What can hang from each mark
ragib: tasilun tozedet
tozedet: fudo nosugi voto
nosugi: tozedet vopubul
fudo: tozedet
voto: kizeg
kizeg: voto
tasilun: ragib
kapaf: nosugi
nume: nosugi
vopubul: dele nosugi

Each row was made from one small tree. The marks that hang from a mark follow it in brackets, in alphabetical order. Every link used is in the known rows. Write each row's tree.
In the rows, 128 means zero.
Known rows
tasilun[ragib[tozedet[fudo nosugi voto[kizeg]]]]: [ 86  97 144 106 125  92 122 178 145 111  56 147 157 103 133 163  45 146
 129 161 113  78]
vopubul[nosugi[tozedet[fudo voto[kizeg]]]]: [147 132 120 155  94 162 105 126 186 141 105 142 124 127 121 107 100 139
  98 124 116 113]
kizeg[voto]: [117 113 153 121  88 106  88 124 152 143  81 104 154  93 119 137 115 136
  91 173 121  99]
tasilun[ragib[tozedet[fudo]]]: [ 85 110 181 101 124  90 132 159 133 119  68 125 148  98 115 166  69 137
 113 177 114  97]
nosugi[tozedet[fudo] vopubul]: [122 165  89 124  86 128 132 119 188 136 149 107  49 116 102 132  94 153
 108 134 119 125]
nume[nosugi[tozedet]]: [156 138 152 111 116 116 128 127 154 143 127  97  89 126  89 100 105  78
  88 163 108 100]
nosugi[vopubul[dele]]: [144 123 101 114  70 126 122 125 160 164 144  79  94 109  83 151 155 142
 107 137 131 123]
vopubul[dele]: [145 111 133 121  97 142 125 125 150 169 121 102 133 105  95 151 173 134
  88 139 119 100]
kapaf[nosugi[vopubul[dele]]]: [162  99 107 127 108 109 130  86 170 181 152 104 103 121  98 137 133 162
 113 155 108 128]
fudo[tozedet[voto[kizeg]]]: [121 134 121 121  80 148 114 144 142 163  97 133 146  93 125 107 134 128
  82 168 109  88]
ragib[tozedet]: [110 147 170  99 116 132 107 136 128 149  85 106 160  90 108 151 117 134
 108 188 108 117]
nosugi[tozedet[fudo voto] vopubul]: [124 160  63 123 103 128 135 138 191 131 132 112  66 126 114 120  90 159
 113 141 116 119]
tozedet[nosugi[vopubul] voto]: [140  98  79 136 123 128 107 144 169 160  88 127 102 114 136 129  78 168
 139 138 100 106]
tasilun[ragib[tozedet[voto[kizeg]]]]: [101 118 159  95 118  92 124 179 135 112  60 116 172 103 106 148  80 130
 110 185 112  79]
vopubul[dele nosugi[tozedet]]: [169 127 105 155  58 164 106 120 182 165 135 117 138 140  84 118 175 118
  85 112 125 108]
ragib[tasilun tozedet[fudo nosugi voto[kizeg]]]: [109 136 121 114 191 104 117 183 146 129  67 151 172  77 164 166  35 137
 159 168 118 107]
tozedet[nosugi voto]: [138  94 109 141 146 139 108 142 161 161  68 142 126 107 148 125  79 165
 127 143  87  93]
nosugi[tozedet vopubul[dele]]: [149 167  63 120  58 131 126 130 186 146 163  83  76 128  70 127 153 134
  98 132 124 108]
vopubul[dele nosugi]: [165  96 132 151  67 160 103 117 163 177 121 114 151 127  94 135 176 123
  92 116 131 119]
ragib[tasilun tozedet[nosugi[vopubul] voto[kizeg]]]: [131 152 102 108 162  96 108 186 146 134  81 117 170  85 133 153  58 127
 161 177 118 109]

Which tree is each row?
[102 105 146 104 119  92 116 180 141 116  56 131 165 104 116 151  61 137
 124 171 107  72] | tasilun[ragib[tozedet[nosugi voto[kizeg]]]]
[109  82  74 139 137 129 119 140 178 151  88 158  83 111 169 151  44 187
 148 117 111 116] | tozedet[fudo nosugi[vopubul] voto]
[129 151  34 121  86 129 138 146 195 135 145 111  79 137 105 131 125 154
 109 123 130 110] | nosugi[tozedet[fudo voto] vopubul[dele]]
[115  79  43 130 106 133 113 155 189 139 105 164  98 111 161 163  59 180
 144  93 130  91] | tozedet[fudo nosugi[vopubul[dele]] voto[kizeg]]
[121 112 111 139  94 147 110 138 145 181  86 150 132 100 141 110 114 140
 102 157  94  93] | fudo[tozedet[nosugi voto]]
[130 152 137 115 159  96 111 161 137 151  94 107 148  79 123 163  69 123
 156 180 113 128] | ragib[tasilun tozedet[nosugi[vopubul]]]
[108 151 147 107 203 101 136 176 131 133  67 124 178  81 151 160  68 131
 141 196 116 129] | ragib[tasilun tozedet[fudo voto]]
[157 106 128 100  88 104 127 131 145 156 145  76  89 127  81 128 132  84
 103 149 135 117] | nume[nosugi[vopubul[dele]]]
[130 144 131 117 193 102 115 178 134 146  61 124 182  85 143 149  67 127
 153 190 102 113] | ragib[tasilun tozedet[nosugi voto]]
[122 153 107 130 137 143 137 135 179 132 102 135  99 117 130 114  91 154
  95 149  99 101] | nosugi[tozedet[fudo voto]]
[111  86  64 131 118 131 111 150 186 136  95 164  88 104 167 155  33 184
 146 105 121  97] | tozedet[fudo nosugi[vopubul] voto[kizeg]]
[151 119  60 132 119 112 142 100 195 160 152 127  93 140 113 121 112 169
 114 145 106 118] | kapaf[nosugi[tozedet[fudo voto] vopubul[dele]]]
[171 126  81 151  61 164 104 139 188 153 126 124 153 144  91 111 167 121
  87 110 129  94] | vopubul[dele nosugi[tozedet[voto[kizeg]]]]
[124 115 101 136  53 141 107 124 150 188 125 133 106  99 117 129 134 134
 104 138 112 104] | fudo[tozedet[nosugi[vopubul[dele]]]]
[140 103  67 128 102 132  97 154 177 145  95 133 108 106 133 132  69 165
 137 125 110  86] | tozedet[nosugi[vopubul] voto[kizeg]]
[156 118  78 152  68 164 110 137 193 149 126 139 144 142 107 122 150 130
  92 100 134  99] | vopubul[dele nosugi[tozedet[fudo voto[kizeg]]]]
[ 86 110 157  96 125  92 130 178 139 108  59 131 163 101 122 160  62 140
 116 175 117  83] | tasilun[ragib[tozedet[fudo voto[kizeg]]]]
[ 87  97 134 106 124  85 126 173 145 119  62 136 142 110 129 163  49 150
 135 165 114  93] | tasilun[ragib[tozedet[fudo nosugi[vopubul] voto]]]
[142  97  96 135  86 131 105 122 168 172 123 118  86 106 112 154 108 156
 129 117 112 108] | tozedet[nosugi[vopubul[dele]]]
[155 118 103 156  65 163 112 118 187 160 135 132 127 139 100 130 158 127
  89 102 130 113] | vopubul[dele nosugi[tozedet[fudo]]]
[100 106 170 108 117  92 118 161 135 128  64 124 150 101 110 158  68 134
 121 172 104  86] | tasilun[ragib[tozedet[nosugi]]]
[161 136  77  99  81 108 128 153 170 132 150  86  92 145  78 104 122  81
 100 144 133  92] | nume[nosugi[tozedet[voto[kizeg]] vopubul[dele]]]
[ 86  98 168 109 124  92 125 159 139 124  65 140 140  99 125 169  51 144
 126 163 109  91] | tasilun[ragib[tozedet[fudo nosugi]]]
[100 116 164  99 127  90 128 175 131 119  56 113 169 107 107 147  85 133
 112 191 107  87] | tasilun[ragib[tozedet[voto]]]
[151 122  79 133 108 112 140  87 193 165 164 123  81 133 104 130 114 165
 111 141 108 123] | kapaf[nosugi[tozedet[fudo] vopubul[dele]]]
[125 110  75 134  69 140 111 143 152 181 108 139 123 110 130 117 131 140
 109 146 109  97] | fudo[tozedet[nosugi[vopubul[dele]] voto]]
